What can hang from each mark
Z: M S U
T: A
U: T
S: V
G: M
V: A B G
M: Z
B: V

Each row was made from one small tree. Brackets hold a mark, then the marks that hang from it, in alphabetical order. Every link used is in the known rows. Write each row's tree.
Known rows
{Z M {S V}}: [-19.1  28.2  -4.4  -1.0   3.9   1.8  23.4  24.2  -8.4   6.8 -27.9  40.2
   8.8 -45.0 -31.5  10.5  22.8  12.8  17.8 -20.4]
{B {V A {G M}}}: [-29.4 -43.9  20.2  15.3  31.4 -15.8 -36.2   2.7 -17.2 -29.1  48.2 -61.9
 -33.4  55.6  39.3   1.3 -28.7  38.0  -7.6  60.4]
{Z M {S V} U}: [  2.5  41.7 -19.0  -6.7  28.9  10.5  24.1   6.8   7.3  -9.4 -38.7  65.0
   8.6 -45.4 -40.8  28.7   9.9  -7.0  13.4 -48.8]
{V A B {G M}}: [-32.0 -37.0  32.9  16.0  26.8 -23.3 -31.9  19.9   4.5 -37.2  23.8 -62.2
 -27.8  70.8  43.7   9.7 -22.9  -1.7   6.7  52.0]
{Z U}: [ 26.3  13.8   6.6  -3.9  -0.4   1.6 -17.7 -14.4   2.2 -18.3  -7.7  18.0
  14.6  -6.9 -26.1  33.2   1.4 -13.7  17.6 -21.3]
{V B {G {M Z}}}: [ -9.3  -7.0  23.9   2.9  -7.1   2.1 -17.8 -14.8   9.3  -7.2  14.4 -49.6
 -25.4  56.7  21.8 -23.5   5.3 -12.5  -5.6  42.7]
{M {Z {U T}}}: [ 48.1   0.3 -23.9 -17.6 -24.2   1.3 -16.2 -51.3  15.3  15.5   9.1  10.8
  24.0 -14.9  -0.2  -3.6   6.0 -21.3   2.3 -23.4]
{G M}: [ 13.1   3.4  30.3  -7.7 -10.6  -1.3  -4.1  -1.2  -1.3  -8.0  17.2 -24.4
 -16.0  20.2   0.7  17.9  17.9  -7.8  20.3  22.4]
{M {Z {S {V G}} U}}: [ 14.5  16.9 -21.9  -8.2  -0.2  20.1  30.9 -11.7   0.0   8.7 -17.2  38.3
   0.5 -26.4 -12.4 -27.7 -11.9  -3.9 -17.9 -36.1]
{M Z}: [  9.4  17.0  -7.9  -7.9 -47.6   1.6 -17.7 -29.5  -0.8  24.3  -7.1  -5.6
  22.4  -1.6 -20.0  -8.8  -1.3   8.2  12.0  -6.5]
{T A}: [ 13.5 -28.7  15.1 -20.6 -47.4  -4.6 -16.1  -1.5 -35.3   2.2  25.7 -18.9
  21.7 -26.5 -19.3  14.6  -0.5  12.9   1.4  14.4]
{S V}: [-20.1  30.3  20.3 -13.2 -20.1  16.6  14.8  28.1 -17.0  19.1 -13.7   2.3
  29.9 -15.3 -32.4  31.3  13.7   2.7  10.7  10.8]
{G {M {Z {S V}}}}: [ 15.3  38.5  -7.7  -7.3 -22.7  25.5  40.6  -2.8   4.9  36.6 -14.8   5.5
 -15.0  -6.4  -1.1 -13.0  20.6  -6.1 -10.1  -0.7]
{Z M S U}: [ 22.7  10.4 -15.7   4.8  27.2 -14.3  -4.9 -18.6   8.6 -28.0 -21.7  57.9
 -10.9 -34.5 -26.8  13.4  11.5  -6.2  26.5 -54.2]
{U T}: [ 21.5 -28.0  18.5  -8.7 -21.3 -16.1 -16.3   1.8 -12.3   3.8  26.7  -6.7
  24.2 -21.7   7.9   3.6  23.2  -5.4  17.6   9.9]
{B {V A G}}: [-37.8 -48.4   6.8  18.5  19.4 -22.2 -49.9   7.1 -22.3 -28.3  42.3 -43.9
   3.6  26.6  15.9  -1.5 -35.1  47.7  -0.2  41.5]
{M {Z {S {V A}}}}: [ -9.0  25.3 -36.7   1.8 -22.9   7.7   3.6   0.3   1.4  40.4 -20.7  10.9
  12.5 -18.2  -3.7 -11.4 -22.1  26.2 -11.1 -24.4]
{V A B G}: [-42.4 -43.2  25.2  18.1  16.2 -30.3 -41.9  24.0  -2.8 -29.0  13.6 -45.7
   3.2  44.3  17.6   3.1 -28.3  14.1  11.7  34.2]
{S {V A B}}: [-60.2  17.0  14.8   8.3   5.7  -0.1 -19.9  42.4   0.9   0.4 -21.7 -26.5
  36.1  23.1 -12.6  47.1 -13.2   6.1   1.0  19.9]

Write each row's tree
[ 43.7 -20.5 -16.3   1.7  27.3 -22.4  -1.7 -25.9  11.5 -24.4   2.8  52.6
  -1.1 -48.5   2.2  -1.5  20.1 -16.9  23.7 -47.4] => {Z M S {U T}}
[-26.1  22.7  21.7  11.4   2.5   6.4  16.2  47.5   2.8   0.4 -22.9  11.6
  21.9 -13.0 -20.7  17.9  30.9 -10.0   4.3  -0.5] => {Z {S {V B}}}
[ 13.0 -36.2 -19.4  12.5   1.2 -17.9  -9.6 -21.0   6.6   1.8  21.4 -26.9
 -46.8  29.2  48.7 -51.8 -33.2  19.3  -6.3   7.8] => {V A {G {M {Z S}}}}
[-23.5  -5.2  34.1  10.0  28.6   6.9  35.9  47.8  -2.2 -15.3   5.2 -18.5
 -27.8  22.0  20.7  -8.1  25.3 -17.9  -5.0  33.8] => {Z {S {V B {G M}}}}
[-11.7  16.8   7.6 -18.3 -20.1  25.0  27.8   2.0  -6.3  24.9   3.9 -28.9
 -15.0  23.2   5.7 -15.9  -3.3   0.5  -9.8  38.4] => {S {V {G {M Z}}}}
[-24.4 -27.0   6.8  12.4   4.9 -15.1 -32.8 -13.0  15.4  -7.5  12.0 -62.3
 -23.7  75.0  43.1 -15.1 -34.1   3.2  -3.6  44.1] => {V A B {G {M Z}}}
[-18.0   4.9  34.0 -14.2   3.9  14.8  30.3  35.1 -19.5  -4.6  14.8 -26.9
 -19.6  16.9   5.5   4.4   2.8  -3.6  -0.9  49.9] => {S {V {G M}}}
[-20.0  41.7  -3.8   6.5 -25.5  17.3  13.4  10.6  10.5  27.8 -32.0  11.8
  27.6  -6.7 -17.6  -6.0  21.7  -7.3  -7.7 -13.2] => {M {Z {S {V B}}}}
[ 50.4  -8.0 -11.4   0.7  11.0   6.5  12.2 -40.0  13.5 -11.9   9.2  10.8
 -47.5  12.3  22.4 -37.6  -4.5 -17.6  -6.2 -17.9] => {V {G {M {Z S U}}}}
[-10.2  40.7   4.6   5.9 -11.2  21.6  25.7  11.7  15.0  22.8 -20.4  -9.4
  -7.5  19.6   2.3   0.3  29.6 -22.6 -13.3  10.6] => {G {M {Z {S {V B}}}}}
[ 27.9  49.5 -31.2  -7.3 -13.2  28.6  24.5 -17.0   6.5  25.4 -31.6  52.1
  18.8 -31.8 -32.4   1.1   4.3  -8.0 -10.7 -51.0] => {M {Z {S V} U}}
[-22.1  43.4  -4.8   7.1  41.9   1.9  14.5  16.9  19.5 -23.7 -46.3  53.6
   9.6 -20.0 -34.0  43.0  23.9 -25.5   8.2 -37.0] => {Z M {S {V B}} U}
[-42.2 -16.3   9.0  -2.7   3.3  -1.1  -4.4  38.6 -19.8   1.3   5.4 -19.5
  14.0   5.0   4.0   8.8 -37.8  28.6  -3.9  25.5] => {S {V A G}}
[-33.3  16.6 -20.6   7.9  19.4 -12.5   1.3  27.1  -5.8   6.4 -28.2  25.3
   7.9 -27.3 -14.4  14.7 -12.6  30.5  14.7 -23.1] => {Z M {S {V A}}}
[-17.7 -28.1  -9.1  13.5   9.2  -7.2 -41.6 -31.0  -6.4  -5.2  40.2 -60.7
 -27.8  62.0  39.6 -21.7 -38.8  38.0 -20.9  53.1] => {B {V A {G {M Z}}}}
[ 75.2 -43.9 -35.5 -17.3 -35.1  -6.4   0.7 -52.9  -6.6  14.6  26.6  29.3
  15.2 -56.4   6.2 -28.2  -1.9 -12.6 -26.5 -39.0] => {M {Z S {U {T A}}}}
[-64.9 -14.8  19.1   7.9  18.1  -6.0 -12.1  49.3  -6.5 -13.8  -3.8 -38.4
  16.4  33.0   8.1  24.6 -25.7  10.8  -7.0  37.7] => {S {V A B G}}
[ 64.6 -56.3  -8.8 -12.9 -12.8  -9.9   5.6 -23.4 -15.2 -13.3  38.7  28.6
  10.7 -64.3   5.1  -2.5  11.6 -17.7 -10.3 -30.0] => {Z S {U {T A}}}
[ 50.5  17.9 -28.9  -0.9 -13.4   2.7  -4.4 -42.1  15.7   5.3 -17.0  44.6
   2.2 -24.2 -18.0 -15.3  -0.5  -8.9  -0.2 -56.4] => {M {Z S U}}
[  4.7 -22.6  14.3  14.1  -0.6 -10.9   2.6  -9.7  15.6  -7.3  12.0 -25.2
 -39.3  40.6  33.6 -44.9  14.3 -10.7  -3.1  21.1] => {V B {G {M {Z S}}}}
[ 22.3  12.2 -17.7 -11.2  31.3   1.5  25.4   0.8   8.3  -8.2 -19.4  62.0
  10.5 -61.0 -14.9  15.5  24.8 -18.3   9.9 -42.3] => {Z M {S V} {U T}}
[ 41.2  17.2 -34.2 -12.4 -12.0  22.4  27.0 -22.7   9.9  24.4 -10.9  48.3
  20.8 -47.9  -6.1 -11.6  14.8 -24.6 -12.7 -45.8] => {M {Z {S V} {U T}}}
